Known rows, with every step that occurs
tulubag-funam: [ 1.03 -1.54  3.63 -0.03 -1.25  3.04 -1.37  1.28  2.07 -2.85 -1.54  1.08
  2.82 -0.62  2.73 -2.78  0.15  0.37 -2.91 -0.02 -0.45  0.65 -3.12 -1.22
  0.70 -1.95  0.89]
tulubag-funam-mipa-ragut-dulev-topeg-verumel: [ 1.78  1.94  1.34 -2.29  1.45  2.33  0.46 -3.36  1.55 -0.90  2.82 -0.22
  1.39 -1.76 -0.83  3.79 -0.29 -0.07 -1.03  3.57 -0.36 -2.37 -4.53  2.46
 -1.44 -0.55  2.09]
dulev-topeg-verumel: [ 1.39 -1.54  2.40  2.16 -0.24  1.13 -2.31  1.96  3.65  0.09  0.21  2.00
  1.53 -1.43  0.14  1.36  0.41  1.57  0.03 -1.00  1.32 -2.36 -2.99 -0.73
  0.36 -1.67  4.86]
tidit-soresi-kezoke: [ 1.33  0.94  3.93  0.78 -4.24  2.12 -3.41  6.46  2.64 -2.28 -1.88  0.27
  2.38 -4.08  3.68  0.37  1.83 -2.60 -2.74 -3.60 -0.46  0.51 -2.24 -2.53
 -2.02 -2.75  1.87]
tidit-mipa-funam-topeg-verumel: [ 3.20  0.01  5.84  2.69 -0.76  2.52 -1.25  2.39  4.01 -4.28 -4.10 -0.40
  0.98 -1.10  2.60 -0.81 -0.73 -0.57 -2.72  3.18 -1.78 -2.00 -1.83  2.75
  0.66 -1.54  4.28]
soresi-tidit-mipa-ragut: [ 4.59  0.05  5.13  0.67  0.23 -1.43 -2.47  3.26  0.84 -6.13  1.01 -0.17
  2.34 -1.89  2.92 -0.55 -0.55 -2.15 -2.10  3.77 -0.61 -0.92 -3.51 -1.13
 -1.79 -3.88  2.95]
dulev-tulubag: [ 2.88 -2.96  1.93  1.80  0.40  1.13 -2.52  2.21  5.13 -3.01  0.73  2.07
  2.22 -1.20  2.78 -1.06  0.27  1.88 -2.79 -2.48 -1.89  1.01 -1.99 -3.27
  0.68 -1.23  2.23]
mipa-tidit: [ 1.53 -1.15  2.49  0.96  0.17  0.23 -2.72  5.80 -0.09 -4.04  0.59  0.52
  2.78 -1.92  1.83 -0.95  0.88  0.80 -1.77  0.78 -0.89  0.10 -2.11 -0.86
 -1.86 -3.54  3.59]
topeg-verumel: [ 0.89 -0.13  3.57  2.67 -1.27  1.11 -2.18  3.50  2.68 -0.52  0.15  1.73
  1.28 -0.72  1.47 -1.52 -0.30  0.67 -1.87  0.61  0.17 -2.00 -1.78 -0.71
 -0.14 -1.57  3.29]
mipa-funam: [ 1.86 -1.14  4.00  0.38 -0.91  1.44 -2.22  4.08  2.59 -3.65 -1.92  0.32
  2.83 -1.34  2.34 -1.79  1.29  0.43 -3.08  0.70 -0.69  0.47 -2.81 -2.01
  1.35 -2.54  2.35]
vaka-verumel: [ 1.19 -1.70  3.85  2.22 -1.20  0.13 -2.66  4.77  2.40 -1.38 -1.06  0.64
  1.08 -0.92  1.66 -2.08 -0.41  0.09 -0.67  1.24 -0.50 -1.74 -2.79 -1.81
 -0.62 -2.50  3.20]
mipa-ragut: [ 2.82  0.27  4.30  0.65 -0.25  0.07 -1.76  2.55  2.27 -2.34  0.90  1.39
  3.32 -1.20  1.77 -0.92  2.25 -0.12 -2.65  1.04 -0.17  0.26 -3.72 -3.09
 -0.28 -2.94  2.76]
soresi-tidit-mipa: [ 3.64 -1.35  4.55  1.74  0.34 -0.93 -3.06  4.46  1.71 -5.96 -0.39 -0.04
  1.64 -1.86  3.34 -1.67 -2.20 -1.25 -1.91  1.61 -0.29 -1.56 -1.86 -0.36
 -1.56 -2.69  3.40]
funam-mipa-ragut: [ 3.11  0.83  4.21 -0.35  2.48 -0.98 -1.37  1.76  2.37 -2.04  1.41  0.13
  2.77 -1.51  0.93  1.27  1.31 -0.88 -1.93  1.98 -2.37 -0.44 -3.32 -2.57
 -0.47 -1.99  3.65]
dulev-ragut-vaka: [ 2.42 -0.76  3.31  0.50 -0.40 -0.02 -2.31  1.81  2.76  0.57  3.29  0.12
  2.59  0.10 -1.62  0.89  1.67  0.98 -1.35 -0.28  1.85  0.50  0.17 -2.64
 -4.40 -2.32  2.26]
dulev-ragut-mipa-funam: [ 1.85 -1.54  4.87  0.54  0.10 -0.21 -0.48  1.57  2.49 -3.89  1.86 -0.91
  2.76 -1.81  0.86  1.00  1.26 -1.23 -4.19  3.00  1.31 -0.05 -2.14 -0.41
 -1.74 -1.35  0.33]
tulubag-funam-mipa: [ 1.28 -1.00  3.56 -1.01  1.44  1.82 -1.02  0.49  2.08 -2.62 -1.11 -0.22
  2.40 -0.84  1.85 -0.55 -0.82 -0.46 -2.17  0.99 -2.62 -0.01 -2.79 -0.71
  0.48 -1.02  1.82]
tulubag-funam-topeg-verumel: [-0.34 -1.18  4.54  2.05 -2.32  5.75 -0.63  0.56  3.17 -2.50 -3.18  1.19
  1.09 -0.05  2.98 -2.81 -0.46  0.94 -2.23  0.76 -0.90 -1.07 -2.92  2.76
  0.55 -1.28  3.32]
kezoke-mipa: [ 1.25 -0.92  4.78  1.90  1.69  0.94 -2.65  3.56  3.95 -2.40  2.13  1.38
  3.55 -0.80  2.08 -0.51  0.38  0.62 -1.60 -1.49 -0.67  0.38 -1.66 -3.16
  0.21 -2.46  2.99]
topeg-funam: [ 1.53 -1.38  3.88  1.25 -0.72  1.19 -2.43  2.42  3.09 -2.65 -1.52  1.35
  3.01  0.33  0.23 -3.55 -1.23 -0.34 -3.47 -0.56  0.72  0.05 -2.26 -1.12
  1.39 -1.33  2.55]
topeg-funam-tulubag: [ 2.27 -2.84  3.14  1.90  0.85  2.49 -2.25  0.38  3.16 -2.56 -2.36  1.57
  2.61 -0.24  1.65 -3.83 -0.80 -0.90 -2.09 -1.12 -0.83  0.17 -2.28 -0.91
  2.03 -0.71  3.84]
soresi-tidit-mipa-kezoke: [ 2.35 -0.98  4.92  1.99 -0.38 -0.55 -3.71  5.64  0.38 -6.06 -2.05 -1.81
  2.16 -2.29  2.88 -0.17 -1.82 -1.91 -2.13 -0.86 -0.82  0.28 -1.68 -0.29
 -2.27 -3.94  3.65]
tulubag-funam-topeg: [ 0.68 -2.23  4.72  1.15 -1.18  5.31 -0.85  0.88  3.69 -4.14 -3.89  0.94
  2.45 -0.45  3.66 -3.32  0.61  1.07 -2.90 -0.80 -0.95  0.52 -3.36  1.02
  0.69 -1.54  3.31]
ragut-dulev-topeg-funam-mipa: [ 2.47 -0.40  1.20 -1.00  3.26  0.57 -1.54 -0.64  3.96 -2.32  0.64 -0.12
  2.24 -1.29 -2.34  1.38 -2.28  0.25 -2.05 -0.61  0.86 -1.84 -2.32  1.42
 -0.42  0.91  4.16]
kezoke-mipa-ragut-dulev: [ 2.23  2.37  3.91  0.05  1.88  0.94 -1.29  1.55  2.87 -2.93  5.29  0.87
  3.78 -1.48  1.35  0.50  1.16  0.20 -2.92  1.14  0.45  0.12 -2.56 -1.70
 -2.15 -2.08  1.74]
soresi-tidit-mipa-ragut-vaka-verumel: [ 4.04  0.43  5.59  0.12 -1.49 -2.53 -3.92  3.51 -0.98 -2.28  2.20 -0.97
  0.05  0.10  0.00  0.79 -1.13 -2.25  0.67  5.40 -0.90 -2.63 -2.60 -0.94
 -3.85 -4.13  2.83]
soresi-kezoke-mipa-ragut-dulev-topeg: [ 2.56  2.71  2.87 -0.83  0.36  1.22 -1.00  1.34  4.15 -2.81  3.59 -0.06
  3.96 -3.19  1.06  3.97  3.27 -0.67 -0.57 -2.63  1.35  0.16 -4.77 -1.90
 -3.16 -2.51  3.42]

Rows
[ 1.95 -0.81 -0.90 -2.34  2.51  2.58 -0.73  0.12  0.78 -5.79  3.09 -1.03
  1.65 -2.40  1.81  1.31 -1.79  1.17 -2.76  1.89 -4.28  0.93 -1.89  2.19
 -2.83 -0.75  0.23] | ragut-dulev-tulubag-funam-mipa-tidit
[ 0.70  1.22  4.93  1.07 -2.50  2.47 -3.72  6.24  3.35 -2.45  0.71  0.22
  3.27 -3.71  3.68  1.78  1.44 -2.82 -1.74 -4.09 -1.27  1.18 -1.76 -3.17
 -1.79 -3.41  1.65] | tidit-soresi-kezoke-mipa
[ 0.83 -0.93  3.54  1.23  1.92  0.57 -3.01  5.68  0.68 -4.24  3.21  0.44
  3.72 -1.54  1.78  0.58  0.53  0.63 -0.81  0.35 -1.65  0.87 -1.69 -1.48
 -1.71 -4.18  3.23] | kezoke-mipa-tidit
[ 2.88 -4.18  2.00  1.45  1.90  2.53 -2.34 -1.09  4.00 -2.03 -2.39  1.82
  2.87 -0.84  0.30 -0.95 -0.06 -0.07 -0.14 -2.84  0.31 -0.26 -3.38 -1.00
  2.54 -0.90  5.39] | dulev-topeg-funam-tulubag
[ 0.72 -1.72  6.10  1.77  1.01  3.98 -2.01  3.47  4.89 -5.16 -1.67  0.14
  3.29 -0.95  3.31 -0.89  1.37  0.89 -1.86 -0.60 -2.02  1.11 -2.39 -0.44
  1.54 -2.69  4.54] | kezoke-mipa-funam-topeg
[ 0.62  0.94  3.50  0.73 -0.52  0.91 -2.55  7.06  1.02 -4.63  1.55 -0.75
  3.69 -2.61  2.74  1.18  2.03 -1.16 -0.30 -1.88 -1.81  1.21 -2.64 -1.47
 -3.17 -4.52  3.46] | soresi-kezoke-mipa-tidit
[ 1.67  2.68  5.51  0.04 -2.51  2.02 -3.06  5.04  2.56 -2.60  2.17  0.13
  4.00 -3.82  3.34  2.84  3.03 -3.73 -1.89 -1.97 -1.48  1.81 -3.32 -3.86
 -2.05 -4.49  1.15] | tidit-soresi-kezoke-mipa-ragut
[ 0.80 -0.67  4.30  0.72 -0.93 -0.17 -3.46  5.77 -1.57 -3.62  2.58  0.68
  1.96 -3.64  2.09  2.13  0.13 -2.07 -3.94  1.44 -0.67 -1.04 -1.54  0.44
 -2.56 -2.13  1.02] | ragut-mipa-tidit-soresi
[ 1.36 -1.88  5.09  1.51 -0.80  3.61 -1.76  3.74  4.17 -4.98 -4.18  0.26
  2.31 -1.27  3.26 -2.36  1.62  1.13 -2.88 -0.13 -1.28  0.39 -2.95  0.28
  1.37 -2.03  4.78] | mipa-funam-topeg
[ 2.18  0.49  5.35  0.81  1.51  0.41 -2.03  2.34  3.03 -2.49  3.55  1.28
  4.26 -0.82  1.79  0.59  1.93 -0.27 -1.66  0.55 -0.97  0.96 -3.27 -3.81
 -0.01 -3.55  2.51] | kezoke-mipa-ragut
[ 1.16 -0.99  5.04  0.58  0.96  1.73 -2.62  3.90  3.34 -3.89  0.69  0.20
  3.69 -1.00  2.36 -0.38  0.88  0.17 -1.98  0.25 -1.49  1.20 -2.25 -2.64
  1.62 -3.12  2.13] | kezoke-mipa-funam
[ 2.03 -1.52  4.64  1.77  0.83 -1.01 -0.59  1.21  3.14 -2.47  3.25  0.26
  2.67 -1.59  0.54  0.85  0.69 -0.88 -3.73  1.29  2.03 -0.87 -1.63 -0.90
 -3.08 -0.76  1.13] | dulev-ragut-mipa
[ 1.16  1.57  2.60 -0.92 -1.29  0.64 -3.40  7.78 -0.64 -3.82 -0.27 -1.94
  2.02 -5.22  2.56  3.55  0.99 -3.45 -1.29 -0.80 -3.71  0.41 -1.87 -0.26
 -4.08 -3.64  3.10] | funam-mipa-tidit-soresi-kezoke
[ 1.21 -1.07  4.16  1.01  0.70 -1.40 -2.03  4.47 -0.72 -4.00  2.30  0.68
  2.23 -1.81  1.37  0.59  0.48 -0.35 -3.35  1.82 -0.35 -1.49 -2.38  0.51
 -2.07 -1.53  2.45] | ragut-mipa-tidit
[ 0.97  1.06  2.67  0.13 -4.00  1.82 -3.70  8.50 -0.64 -4.10 -0.75 -0.62
  2.52 -4.84  3.45  1.38  2.01 -2.62 -2.09 -1.74 -1.36  0.94 -2.28 -0.86
 -3.91 -4.51  2.22] | mipa-tidit-soresi-kezoke
[ 0.82  2.40  3.02  0.16 -2.32  6.74  0.76 -1.81  5.23 -4.58  2.19  0.11
  1.84 -1.53  3.91  1.21  1.17 -0.36 -2.34 -0.65 -2.81  1.06 -4.24  2.58
 -2.35 -1.30  0.93] | soresi-kezoke-mipa-ragut-dulev-tulubag-funam-topeg-verumel
[ 2.67  2.30  1.49 -0.63  2.56 -0.09 -0.68 -0.89  2.62 -0.23  3.86  0.20
  1.08 -2.38 -1.35  4.57  0.27  0.42 -0.67  2.58  0.04 -3.31 -3.49  1.30
 -2.19 -0.41  4.43] | funam-mipa-ragut-dulev-topeg-verumel
[ 2.71  0.67  4.34 -0.87  1.92 -0.40 -1.59  0.46  2.31 -2.61  0.36  0.03
  3.20  0.01 -0.94 -0.28 -0.63 -2.01 -2.92  2.45 -1.77  0.00 -3.43 -1.26
  0.97 -1.58  2.99] | topeg-funam-mipa-ragut
[ 3.69  1.26  1.69 -1.64  3.77 -0.50 -0.76 -0.61  3.13 -1.79  3.12 -0.01
  2.57 -2.82 -0.75  4.01  1.30  0.57 -1.29  0.97 -0.02 -1.65 -3.86 -0.49
 -2.08 -0.71  4.45] | funam-mipa-ragut-dulev-topeg
[ 0.74  1.39  2.74 -1.39 -1.83  1.32 -3.45  6.48 -0.67 -4.43 -1.30 -2.09
  2.40 -3.73  0.71  1.97 -0.97 -4.59 -2.20 -0.34 -3.03  0.77 -2.05  1.03
 -2.65 -3.16  2.42] | topeg-funam-mipa-tidit-soresi-kezoke
[ 0.98 -0.92  2.30 -1.72  1.76  1.52 -1.29  2.66 -1.18 -4.50  0.05 -1.13
  2.48 -1.63  1.56  0.50 -0.70 -0.47 -1.41  2.77 -3.62  0.44 -2.75  0.98
 -1.41 -2.77  2.08] | tulubag-funam-mipa-tidit
[ 3.49 -1.40  4.79  0.44 -0.38 -0.05 -2.92  4.76  1.14 -7.46 -1.85 -1.27
  1.68 -2.08  3.51 -1.52 -1.59 -1.67 -2.36  3.40 -1.06 -0.71 -2.45  0.00
 -0.11 -3.39  2.52] | soresi-tidit-mipa-funam
[ 1.73  0.37  1.98  0.46 -1.68  6.16  0.57 -3.02  4.13 -3.90  1.30  1.28
  0.84 -0.81  2.90 -0.92 -0.02  1.60 -3.83  1.96 -1.85  0.03 -3.75  3.34
 -1.04 -0.30  1.02] | mipa-ragut-dulev-tulubag-funam-topeg-verumel
[ 0.30  1.31  2.48 -2.51 -2.42  2.99 -2.32  5.24 -1.65 -4.57 -1.28 -2.31
  2.23 -4.64  3.17  2.73  0.41 -3.84 -1.66  0.21 -4.23  1.31 -2.92  0.91
 -3.38 -3.77  0.81] | tulubag-funam-mipa-tidit-soresi-kezoke
[ 1.84  2.44  2.25 -2.32 -2.89  5.33 -1.41  0.11  3.22 -4.58  4.23 -0.08
  3.27 -3.92  4.24  2.87  1.31 -2.59 -3.63 -1.82 -2.65  3.30 -3.53 -1.57
 -2.70 -2.70 -2.96] | tidit-soresi-kezoke-mipa-ragut-dulev-tulubag-funam
[ 0.50 -0.54  2.42 -2.11  0.10  2.84 -2.81  3.81 -2.05 -4.12  0.35 -1.16
  2.21 -3.48  2.20  2.17 -0.98 -2.15 -2.07  2.43 -3.95  0.95 -1.90  0.95
 -1.85 -3.43  0.66] | tulubag-funam-mipa-tidit-soresi
[ 2.44 -0.84  0.30 -1.72  2.25  2.90 -0.39 -2.00  3.96 -3.92  1.95 -0.11
  1.45 -1.51  2.09  0.24 -2.01  1.19 -3.52  0.06 -3.25  0.52 -1.95  0.56
 -0.94  1.03 -0.08] | ragut-dulev-tulubag-funam-mipa
[ 2.04 -0.46 -0.06 -1.77  3.52  0.27 -1.91  1.39  0.74 -4.15  1.78 -1.11
  2.44 -2.06 -2.60  2.45 -2.15  0.22 -1.28  1.20  0.02 -1.40 -2.41  3.14
 -2.29 -0.84  4.43] | ragut-dulev-topeg-funam-mipa-tidit
[ 2.25  0.49  4.14 -2.08  1.31  1.38 -0.39 -0.70  1.31 -2.73  0.36 -0.24
  3.00 -0.93  1.57  0.53  0.78 -1.34 -2.31  2.97 -2.98  0.55 -4.35 -1.35
  0.28 -2.17  1.33] | tulubag-funam-mipa-ragut
[ 1.12 -0.60  0.74 -1.42  1.48  3.27 -1.00 -0.77  2.67 -4.04  0.29 -1.86
  2.05 -1.96  1.69  1.70 -1.62  0.53 -3.80 -2.34 -3.85  2.33 -1.71  0.62
 -1.60 -0.21  0.21] | ragut-dulev-tulubag-funam-mipa-kezoke
[ 1.71 -4.00  2.98  1.22 -0.70  5.72 -1.05 -0.69  5.63 -5.02 -2.61  1.58
  2.12 -0.52  4.27 -2.36  0.14  2.11 -3.05 -2.21 -3.00  1.93 -3.14  0.15
  1.36 -0.98  2.21] | dulev-tulubag-funam-topeg
[ 1.48  1.75  3.39 -1.18 -2.87  7.61 -1.02 -0.27  4.85 -5.81  1.91 -0.15
  2.92 -3.78  5.16  2.27  1.69 -1.92 -3.63 -2.65 -3.15  3.19 -3.69  0.79
 -2.68 -2.16 -0.63] | tidit-soresi-kezoke-mipa-ragut-dulev-tulubag-funam-topeg
